Known rows, with every step that occurs:
luzoran/lizip/sozol/megu: [-0.82 -3.28 -3.23 -0.80  3.69 -2.37  2.95 -0.52 -0.88  2.11  1.98  3.22
  1.39 -2.05  0.37  2.83  0.99  0.01 -1.84 -1.68 -3.72  2.52  2.02  1.77
  2.41 -2.32]
megu/guluz/lizip/vemuf: [ 5.01  0.03 -0.76  1.94  3.21  1.83 -0.78  1.44 -2.56  1.56  1.13  1.66
 -2.98 -0.45 -1.65 -2.29  2.15 -2.43  2.92 -0.56  0.29 -2.77  0.61  1.48
 -0.49  1.85]
megu/sozol: [-1.27  1.35 -4.16 -0.84 -0.80  3.99  1.06  2.26  1.97 -0.72 -0.77  0.70
  2.31 -3.09  2.81 -1.59 -2.63  2.59 -0.64 -0.48  0.71  3.20 -0.70  0.02
  2.24 -2.65]
megu/tumeni/lizip/sozol: [ 1.60 -0.11  0.98  0.06  0.47 -2.38  1.96  2.88  0.18  2.93 -3.69  0.90
 -0.17 -3.58  1.27 -3.09 -2.85  2.94 -0.33 -3.19 -3.59  2.86 -2.11 -1.65
  3.26 -0.32]
tumeni/lizip/vemuf: [ 4.84  0.13 -0.01  0.63  2.55 -0.62  1.80 -1.58 -1.29  0.74  0.08  2.16
 -1.96 -2.13 -2.24 -2.04  1.04 -0.40  2.83 -0.39 -1.66 -0.60  1.15 -1.93
  1.78  3.14]
megu/tumeni/lizip/guluz: [ 7.23  1.33  1.56 -1.01 -1.24  1.01  1.01  0.29 -0.30  4.08 -2.84  2.89
 -3.89 -0.65 -0.63 -4.31  2.39  0.40  0.23 -0.93  0.35 -2.98 -0.60 -3.03
  0.39  0.30]
megu/tumeni/lizip: [ 3.19  0.31  1.19 -1.75 -2.90  0.23  2.94  0.55  2.11  1.47 -3.72  1.52
 -1.67 -3.61  0.41 -4.62 -1.50  0.85 -0.42 -4.02  0.34  0.96 -1.92 -2.79
  0.39 -0.22]
fube/megu/sozol: [-0.98  1.80 -6.34  1.04 -1.85  3.75 -3.60  1.49  2.96  0.34  0.73  3.45
  2.37 -6.12  2.42  0.05 -5.44 -0.65  0.49 -2.42 -0.50  3.76 -1.60  0.61
  2.24 -3.37]
megu/tumeni: [ 1.19  2.28  0.41 -1.00 -0.91  0.66  2.02  3.00  0.84  3.16 -2.63  0.35
 -0.51 -1.38  1.94 -3.01 -2.22 -0.01 -3.14 -2.06  0.22  1.19 -0.13 -0.73
 -0.51 -2.66]
guluz/lizip: [ 0.97 -0.79 -3.32  0.65 -0.92  0.95  1.04  0.85  0.16  3.73 -0.79  0.32
 -2.53 -0.25 -1.49 -1.31 -0.26 -1.91  0.70 -2.00  2.19  0.80 -0.82  3.88
 -0.95  0.83]
sozol/megu: [-0.40 -1.53 -1.15  0.05  0.81  0.44  2.90 -2.68  0.66  1.94  3.03  1.62
 -0.96 -0.14  0.16  1.82  1.74 -2.69 -1.30 -1.97  0.40  1.58  0.94  2.16
  0.40 -1.60]
sozol/megu/tumeni/lizip/luzoran: [ 4.05  1.76  0.64 -2.78 -1.32  1.21  6.30 -0.85  0.56  2.67 -2.11  3.74
 -3.25 -3.18 -1.14 -2.48 -2.58  1.81 -1.79 -5.77  4.47  2.58  1.46 -1.50
  3.74 -2.63]
sozol/megu/tumeni: [ 0.64  1.41  0.15 -0.90 -0.99  0.85  3.02  0.33  1.38  3.30 -0.02  0.49
 -1.49 -1.64  1.14 -1.22 -0.85 -1.03 -3.62 -4.70  1.25  1.02  0.30  0.33
 -0.56 -3.68]
megu/tumeni/lizip/vemuf: [ 5.58  1.90  0.77 -0.04  1.24 -0.31  2.26 -0.17 -0.67  1.81 -1.48  1.48
 -2.70 -3.25 -1.85 -3.74 -0.32  0.36  1.46 -2.50 -0.88 -0.99  0.66 -3.16
  1.29  1.66]
guluz/lizip/sozol: [-0.40 -0.99 -3.02  2.02  2.16 -1.66  0.54  3.47 -1.04  4.71 -1.08 -0.16
 -1.07 -0.88 -0.13 -0.50 -1.83  0.64  0.98 -1.40 -2.05  2.52 -0.98  3.73
  2.46  0.57]
tumeni/lizip/luzoran/megu/guluz: [ 6.42 -0.42  2.36 -2.89 -0.15  4.05  3.17  1.25 -3.03 -3.19 -3.42  7.41
 -0.92  0.00  2.04 -3.34  2.01 -0.03  1.47 -1.34  2.26 -1.27 -0.34 -2.16
  0.50 -2.01]
tumeni/lizip/guluz/megu/sozol: [ 2.07 -0.17 -1.28  0.41 -1.35  2.57 -1.27  2.15 -1.08 -0.17 -1.07  2.02
  1.53 -4.49  0.30 -4.15 -2.26 -1.40  1.47 -0.50  1.80  1.73 -1.38 -1.05
  3.61 -0.82]
luzoran/lizip/sozol/megu/tumeni: [ 0.50  0.02 -1.13 -1.66  1.28 -1.36  3.23  2.08  0.14  3.60 -0.97  1.74
  0.28 -2.91  1.44 -0.26 -1.40  1.04 -3.92 -4.31 -1.87  1.81  1.02  0.06
  0.95 -4.41]
lizip/sozol/megu: [-1.24 -1.65 -1.28  1.23  2.98 -1.67  2.39 -0.53 -0.37  2.99  2.64  0.99
  0.03 -0.79  0.67  2.33  0.32 -0.24 -1.11 -1.93 -2.42  2.80  0.44  2.53
  2.75 -1.54]
lizip/vemuf: [ 2.87  1.47 -0.74  1.39  4.59 -0.24  1.17  0.20 -2.46  1.85  1.37  1.47
 -0.91 -0.29 -1.29 -0.25  1.19 -1.18  1.17  1.83 -2.04 -0.17  2.85 -0.25
  1.02  1.72]
fube/lizip/luzoran/megu: [ 2.74  2.34 -3.22 -2.00  1.62  2.11  5.18  2.26 -4.71  2.26 -3.57  4.61
 -0.42 -0.15 -0.56  1.43 -1.00 -2.21 -0.34 -1.59  3.19  1.26  3.80  0.38
  0.38 -3.02]

Rows:
[ 2.29 -2.77 -1.02  0.77 -0.85  2.96  0.24  0.29  0.23  1.67  1.72  1.78
 -3.05 -0.21  0.10 -1.79  2.60 -3.55  1.15 -3.83  2.63 -1.40 -1.95  3.60
 -1.84 -0.79] | sozol/megu/guluz/lizip
[ 3.50 -2.62 -0.09  0.22  3.00 -1.93 -1.47  1.98 -5.14  2.22 -0.69  5.07
  1.19 -1.61 -1.66 -2.00  1.69 -6.19 -0.38  3.29 -1.08 -0.13  2.74  0.01
  1.43 -0.15] | luzoran/lizip/guluz/megu
[ 3.29 -1.10  1.91  2.47  1.88 -1.24 -2.29  1.87 -4.75  3.17 -0.12  2.83
 -0.05 -0.29 -1.32 -2.11  0.89 -6.57  0.35  3.11  0.13  0.26  1.26  0.88
  1.47  0.62] | lizip/guluz/megu
[ 2.46  2.95  0.07 -2.31 -1.53  1.99  3.39  2.77 -1.66  1.22 -4.54  2.34
 -0.72 -0.56  1.47 -2.84 -1.41  0.23 -2.41 -2.60  1.36 -0.69 -0.06 -0.72
 -1.84 -3.23] | luzoran/megu/tumeni
[ 2.41  0.21  0.56 -0.84 -0.01 -1.46  2.91  2.79 -1.34  1.83 -4.83  2.19
 -0.46 -2.80  0.92 -3.04 -2.51  3.07  0.38 -3.56 -2.76  1.58 -1.85 -1.69
  2.36 -0.55] | luzoran/megu/tumeni/lizip/sozol
[ 3.92  1.37  1.73 -1.84 -1.11 -0.07  4.54  1.45 -1.58  2.27 -3.77  3.83
 -1.79 -4.09 -1.08 -4.26 -4.70 -0.45 -1.20 -3.63  4.26  3.73  0.98 -1.78
  4.21 -1.66] | guluz/megu/tumeni/lizip/luzoran
[ 4.38  2.29  0.64 -2.99 -1.14  1.12  5.66  0.89  0.25  2.42 -3.99  3.93
 -2.62 -3.06 -0.24 -3.50 -3.48  2.18 -1.23 -3.96  3.74  2.98  1.18 -2.13
  3.74 -2.04] | megu/tumeni/lizip/luzoran
[ 7.15  0.75  1.50 -0.89 -1.35  1.18  1.49 -1.44  0.16  4.35 -1.06  3.01
 -4.53 -0.82 -1.02 -3.14  2.98 -0.42 -0.11 -2.36  1.23 -3.09 -0.60 -2.46
  0.37 -0.27] | sozol/megu/tumeni/lizip/guluz
[ 3.78  0.02 -1.29 -0.95  0.43  3.34  3.28  0.80 -1.16  2.52  0.32  4.05
 -3.79 -0.56 -0.81 -1.06  0.05 -1.15 -0.05 -3.85  5.47  0.91  1.22  2.93
  2.02 -2.54] | sozol/megu/guluz/lizip/luzoran
[ 0.43  1.08  2.21  0.69 -0.85 -1.01  0.13  4.01 -1.86  2.59 -2.60  0.50
  0.87 -3.09  0.69 -4.04 -4.10 -4.38 -2.71 -1.86  0.87  2.49 -0.16 -0.02
  0.13 -2.32] | guluz/megu/tumeni
[ 0.97 -0.83  1.88  1.18  0.51 -3.20  0.84  3.57 -1.50  2.79 -3.33  0.94
  0.75 -4.74  0.68 -3.83 -3.89  0.24  0.10 -3.02 -3.16  3.67 -2.01 -1.05
  3.82 -0.01] | guluz/megu/tumeni/lizip/sozol
[ 2.28 -2.67  2.07  0.36  0.81  2.77  0.18 -0.21  0.24 -0.96  2.60  3.42
 -0.13  0.28  3.03 -0.69  3.69 -2.81 -0.35 -1.35 -0.46 -0.87 -0.92  0.57
 -0.83 -2.43] | sozol/megu/guluz
[ 0.38 -2.63 -0.64  0.72  1.22 -1.95  2.93 -1.92  0.48  2.12  1.53  1.53
 -0.91 -2.32  0.04  0.84  0.52  0.36  0.34 -3.50 -2.29  2.47 -0.86  0.84
  3.05 -0.37] | tumeni/lizip/sozol/megu
[ 3.79  4.16 -0.16 -3.21 -0.92  2.51  5.33  2.95 -2.58  1.75 -5.34  3.84
 -1.56 -0.59  0.78 -2.69 -2.64  1.62 -2.96 -2.99  3.83  0.28  1.89 -0.81
  0.25 -4.19] | lizip/luzoran/megu/tumeni
[ 1.05  0.71 -1.93  0.96 -0.09  2.88 -1.76  3.12 -1.88  0.66 -0.40  1.74
  2.15 -3.24  0.88 -2.88 -2.19 -1.81  0.33  1.02  1.53  1.86 -0.27  0.12
  3.17 -1.89] | lizip/guluz/megu/sozol
[ 2.68 -1.98 -0.83  0.64 -0.77  2.85 -0.80  2.42 -0.25  1.52 -0.55  1.86
 -2.44  0.08  0.63 -3.04  1.48 -2.72  1.30 -1.93  1.76 -1.17 -2.15  2.88
 -1.67 -0.09] | megu/guluz/lizip
[ 4.96  1.13 -1.01 -3.85 -0.32  2.28  6.44 -0.79 -3.18 -0.75 -4.37  6.43
 -1.99 -0.86 -0.86 -1.47 -0.33  1.42  0.93 -2.10  4.00  0.41  1.85 -0.89
  1.91 -0.94] | tumeni/lizip/luzoran/megu
[ 3.84  1.72 -3.08 -2.71 -0.01  2.85  5.35  0.95 -3.96  1.38 -3.80  5.22
 -2.96  0.88 -1.74 -0.88 -0.71 -0.04  0.61 -2.53  5.69 -0.14  2.16  2.63
  0.63 -1.40] | guluz/lizip/luzoran/megu
[ 0.61 -2.53  0.51  1.99  2.90  0.86 -0.67  2.77 -1.45  1.78  2.27  1.77
  1.07 -1.40  3.19  1.19  2.07 -3.46  0.07 -2.56 -3.15  0.96 -0.72  0.45
  0.18 -3.33] | fube/lizip/sozol/megu/guluz
[ 0.22  0.89 -1.05  0.42 -0.44 -0.25  2.36  2.18  0.46  5.54 -0.47 -0.71
 -2.32 -2.10  0.34 -1.11 -2.66  0.18 -2.53 -6.11  0.55  1.44 -0.99  2.10
  0.58 -3.21] | guluz/lizip/sozol/megu/tumeni
[ 2.65 -0.82  2.69 -0.36 -2.83 -1.07  1.53  1.23 -0.12  1.42 -3.62  1.65
 -0.64 -4.90 -0.65 -5.88 -3.16 -2.68 -0.24 -4.03  0.82  2.01 -2.04 -2.21
  0.96  0.19] | guluz/megu/tumeni/lizip
[-0.86  1.40 -1.05  0.79  0.89 -0.73  2.36  3.33 -0.19  6.35 -0.40 -1.07
 -0.23 -3.18  1.26  0.64 -2.61 -1.39 -3.37 -5.65 -1.27  2.49  0.33  0.23
  0.35 -4.58] | fube/lizip/sozol/megu/tumeni
[ 3.80  0.58 -1.01 -1.07  0.59  3.12  2.57  2.50 -1.48  2.40 -1.36  3.93
 -3.15 -0.45 -0.24 -1.96 -0.64 -0.42  0.13 -2.46  4.82  1.07  1.02  2.27
  2.25 -1.84] | megu/guluz/lizip/luzoran
[ 2.77 -0.60  1.03 -1.54 -3.03  0.32  3.66 -1.57  2.54  1.83 -1.55  1.45
 -2.45 -3.59 -0.23 -3.47 -0.82 -0.09 -0.91 -6.05  1.23  0.57 -1.78 -1.73
  0.29 -0.84] | sozol/megu/tumeni/lizip
[ 3.84  4.04 -1.41 -3.10 -1.77  2.93  5.04  3.05 -2.36  3.03 -5.40  3.19
 -3.26 -0.82 -0.25 -3.20 -3.13  0.98 -1.91 -4.61  5.50 -0.46  1.02  0.75
 -0.45 -3.50] | guluz/lizip/luzoran/megu/tumeni
[ 4.95  1.00  2.07  1.07  1.41 -1.14  1.15  0.39 -2.50  1.54 -1.21  1.56
 -1.72 -4.16 -2.74 -4.52 -1.56 -2.64  1.63 -2.41 -0.62 -0.05  0.56 -2.55
  1.71  1.98] | guluz/megu/tumeni/lizip/vemuf
[ 2.63 -3.49  2.55  0.81  1.32  0.93  0.22  0.45 -0.11 -0.68  1.64  3.54
 -0.14 -1.56  2.81 -1.31  2.63 -0.79  1.03 -2.77 -2.67  0.27 -2.43 -0.42
  1.74 -1.43] | tumeni/lizip/sozol/megu/guluz
[ 1.15 -1.74 -0.01  0.80  1.63 -2.68  1.77  1.43 -0.21  2.00 -2.11  1.48
  0.39 -2.73  0.84 -1.39 -1.14  2.34  1.43 -1.08 -4.43  3.14 -1.53 -0.75
  3.69  1.32] | tumeni/lizip/sozol
[ 3.50  0.56  1.29 -0.63  0.68 -0.87 -0.23  3.88 -3.39  3.64 -3.06  3.26
  0.27 -2.37 -0.32 -4.18 -1.35 -4.00 -2.82 -0.23  0.15 -0.31  1.52 -1.20
  0.17 -2.64] | luzoran/lizip/guluz/megu/tumeni
